Known rows, with every step that occurs:
ziri, fizak: [ 0.119 -0.456  2.335  1.847 -3.159 -0.168  0.104  1.438 -2.291 -0.131
  0.195  3.654 -1.120  3.060 -0.413 -1.640 -0.208 -0.375]
ziri, fizak, tugi, zabag: [ 1.293  0.048 -0.749 -0.627  2.047 -1.160 -1.620  1.809 -1.306  1.014
  0.430  2.323  1.679  1.310  0.433  1.149 -0.740  1.006]
fizak, tugi, zabag: [ 0.691 -0.530 -0.523 -3.503  1.107 -1.706 -1.148  2.011  0.067 -0.758
 -2.833 -0.207  3.901  0.946  4.041  3.767 -0.084 -1.382]
tunubu, fizak: [-0.623  1.032  1.121  0.844 -6.678  2.087  0.843  0.197 -3.353 -2.870
  4.146  2.634 -0.910 -0.216  1.082  0.400  0.124 -2.517]
tugi, zabag, ziri, fizak, tebig: [-0.083 -5.027 -1.945 -2.137  1.720 -0.582  3.422 -0.820  5.073  3.497
  0.849  1.033 -0.499 -2.015  0.043 -1.709  0.768  3.669]
tebig, ripel: [-0.601  1.246  0.087  0.999 -8.999  1.924  2.971  1.534 -0.029 -0.889
 -4.567 -1.130  1.253  0.852  1.941 -3.522 -0.234 -0.362]
tugi, zabag, ziri, fizak: [ 0.938 -5.199 -2.801 -2.130 -3.042 -0.619  2.761 -0.347  5.887  2.794
  0.098  3.189 -0.071 -3.738 -0.188 -2.963  1.034  4.646]
tebig, tugi, zabag, fizak, ziri: [ 0.067  2.401 -4.026 -0.583 -1.999 -0.277 -3.676  2.256  3.111 -1.016
 -1.491  1.188  1.486 -0.894  0.110 -3.634  0.765  0.374]
zabag, ziri, fizak, tebig: [-0.485 -4.782  0.815  1.783  5.577 -1.249  2.737  0.515 -1.207  2.575
  1.002  1.079 -1.049  0.742 -0.667 -1.692  0.003  3.712]
ripel, tugi, zabag: [-0.883 -0.166 -1.458 -2.697 -2.844 -2.133 -1.541 -2.833  1.964 -2.787
 -1.863 -1.673  1.912  1.041  1.209  2.211 -0.580 -2.703]
ziri, fizak, tebig: [-1.728 -0.392  3.670  1.857  4.353 -0.123  1.266  0.816 -3.689  0.799
  1.276  0.609 -1.762  5.637  0.088  0.496 -0.523 -1.673]
zabag, fizak: [ 0.749 -0.958  1.928  0.710 -1.622 -0.632  0.969  1.366 -2.111 -0.396
  0.044  4.642 -1.958 -2.080 -1.551 -2.196  0.274 -0.696]
tebig, tugi, zabag: [ 1.072  4.847 -2.715 -1.257 -6.286 -0.075 -1.947  1.421  4.248 -2.483
 -4.723 -1.583  2.767  1.817  2.449 -1.963 -0.500 -2.298]
tugi, zabag, ziri: [ 0.284 -5.690 -2.644 -3.703 -4.219 -0.716  3.397 -0.141  6.523  1.699
 -1.971  1.853  0.877 -3.887  1.842 -1.680  1.527  2.733]
ziri, fizak, tugi: [ 1.128  0.834  1.214  1.701  3.001 -1.514 -2.557  2.661 -4.994 -0.055
  0.022  2.612  1.541  3.289  0.614  1.231 -1.152  0.286]
ripel, tugi, zabag, fizak, tebig, bulep: [-0.292  2.640  1.107  0.157  3.266 -0.979 -1.025 -5.392  1.485 -0.635
  1.272 -3.021 -0.619 -1.884 -0.048  2.207 -0.239 -2.604]
bulep, fizak, tugi, zabag, ziri: [ 1.961 -3.044 -3.561 -2.341  2.225 -0.050 -2.530  2.705 -1.369 -0.190
  1.130  1.092  0.791 -2.946 -3.239  2.976  0.059  3.641]
bulep, fizak, tebig: [-1.953 -1.159  2.487 -0.310  3.121  1.401 -0.304  1.813 -4.715 -1.633
  1.592 -0.965 -3.114  3.665 -2.942  3.648  0.011 -2.247]
zabag, ziri, fizak: [ 0.929 -4.627 -0.405  1.948 -0.517 -1.337  1.902  1.024 -0.205  1.805
  0.101  3.601 -0.204 -1.507 -1.301 -3.445  0.263  4.731]

Rows:
[ 1.867  0.198  0.827  0.777  4.189 -1.972 -1.450  2.638 -4.866 -0.457
 -0.001  3.295  0.626 -1.655 -0.524  0.839 -0.905  0.292] => zabag, fizak, tugi
[-0.197  0.051 -0.468  1.035  4.193 -1.355 -0.309 -5.691  2.848  0.986
  1.319 -3.797  0.472 -1.401  0.244  1.258 -0.164  0.778] => ripel, tugi, zabag, ziri, fizak, tebig, bulep
[-0.670  3.162  0.590  0.895  3.024  1.639 -2.803  2.389 -4.504 -2.893
  0.256 -3.311 -1.642  4.407 -3.086  2.201 -0.908 -2.323] => bulep, fizak, tebig, tugi
[-0.137  3.735  0.417  1.282  3.572  0.218 -0.727  0.634 -0.083  0.554
  0.260 -1.383 -0.219  4.969 -0.120 -0.986 -1.144 -1.298] => ziri, fizak, tebig, tugi, zabag
[ 2.244  4.677 -3.441 -0.414 -4.327 -0.150 -1.968  1.291  3.670 -1.529
 -2.670  0.371  1.260 -1.383 -0.294 -3.592 -0.650 -0.604] => tebig, tugi, zabag, fizak
[ 0.512 -0.974 -0.772  3.208  5.612 -1.314  0.874  1.028 -0.959  1.544
  0.092 -0.422  0.333  1.245 -0.918 -2.688 -0.705  3.617] => zabag, ziri, fizak, tebig, tugi
[-1.959 -5.202 -1.781 -3.442 -1.683 -0.329 -0.175  1.277  3.562  1.799
  1.481  5.160 -1.267 -3.169 -0.004 -1.886  2.649  1.600] => tugi, zabag, fizak, ziri
[-0.348  2.277 -3.611 -0.486 -7.348  0.751  0.611 -2.012  2.478 -1.607
 -3.658 -3.779  2.545 -0.619  0.803 -1.984 -1.391  0.117] => tebig, ripel, tugi, zabag
[-1.405  1.610  2.297  2.938  1.898  1.319  2.246  0.646 -2.908  1.456
  0.428 -1.147 -1.334  4.459 -0.544 -1.949 -1.247  0.172] => ziri, fizak, tebig, ripel
[-1.786 -2.393 -2.944 -1.868  1.136 -2.412 -3.552 -2.000  0.841 -1.280
  1.454  1.130  0.449 -1.313 -1.056  0.890  0.373  0.000] => ripel, tugi, zabag, fizak, ziri
[ 0.620  3.014  5.811  3.143 -5.841  3.426 -0.874 -1.327 -1.453 -0.757
  0.226 -0.950 -2.605 -1.802  0.051  1.359  2.132 -2.605] => tebig, bulep, fizak
[ 0.865 -2.351 -1.268 -3.213 -4.191 -0.151  1.818 -0.192  4.100  1.096
 -0.153  4.099 -1.267 -4.253 -0.548 -2.076  0.909  0.335] => tugi, zabag, fizak
[-0.881  2.613  6.780  4.104  3.626  1.131  1.252 -1.816 -2.591  1.817
  1.495 -1.240 -2.341  3.887  1.569  0.789  0.429 -2.576] => ziri, fizak, tebig, bulep
[ 1.238 -3.008 -2.882 -3.256  2.951 -2.381 -0.119  1.895  1.234  0.969
 -2.444  0.317  4.352 -1.909  3.070  2.291  0.197  2.477] => fizak, tugi, zabag, ziri
[ 2.595  1.463  2.095  1.904 -0.332  2.115 -1.501 -1.553  0.317  1.179
  0.740 -1.618 -0.013 -5.073 -0.066  2.372  1.715  1.506] => tebig, bulep, fizak, tugi, zabag, ziri
[ 2.017  3.545  3.372  1.321 -1.818  2.670 -2.373 -1.168 -0.684  0.005
  0.300 -1.647 -0.421 -2.915  0.932  3.592  1.533 -1.515] => tebig, bulep, fizak, tugi, zabag
[-1.953  3.727 -0.012  2.467  0.022  2.506  1.040 -2.178 -4.541 -2.432
  4.993 -3.897 -0.302  1.600  0.148  1.207 -1.767 -2.123] => tunubu, fizak, tebig, ripel, tugi
[ 0.129  0.032  2.684 -1.220  1.401  1.005  3.075 -2.464  3.946  2.590
  1.088  0.000 -2.410 -3.588  0.746 -0.148  1.328 -1.282] => tugi, zabag, fizak, tebig, bulep
[-2.688  1.839  0.182 -0.629  2.486  0.374  2.205 -2.161  0.114 -0.522
 -1.973 -6.764  1.208  3.525  1.769  1.484 -1.484 -2.230] => fizak, tebig, ripel, tugi, zabag
[-1.590  0.376  0.903  0.570  0.580  3.042  0.783  1.771 -4.189 -0.957
  0.649 -2.831 -2.612  2.224 -3.614  0.964 -0.674 -0.162] => bulep, fizak, tebig, ripel
[-0.845  0.050 -1.172 -1.782  3.837 -2.169 -1.037 -3.527  0.607 -1.284
  0.878 -1.830 -0.047 -0.359 -1.159  2.118 -1.111 -1.934] => ripel, tugi, zabag, fizak, tebig
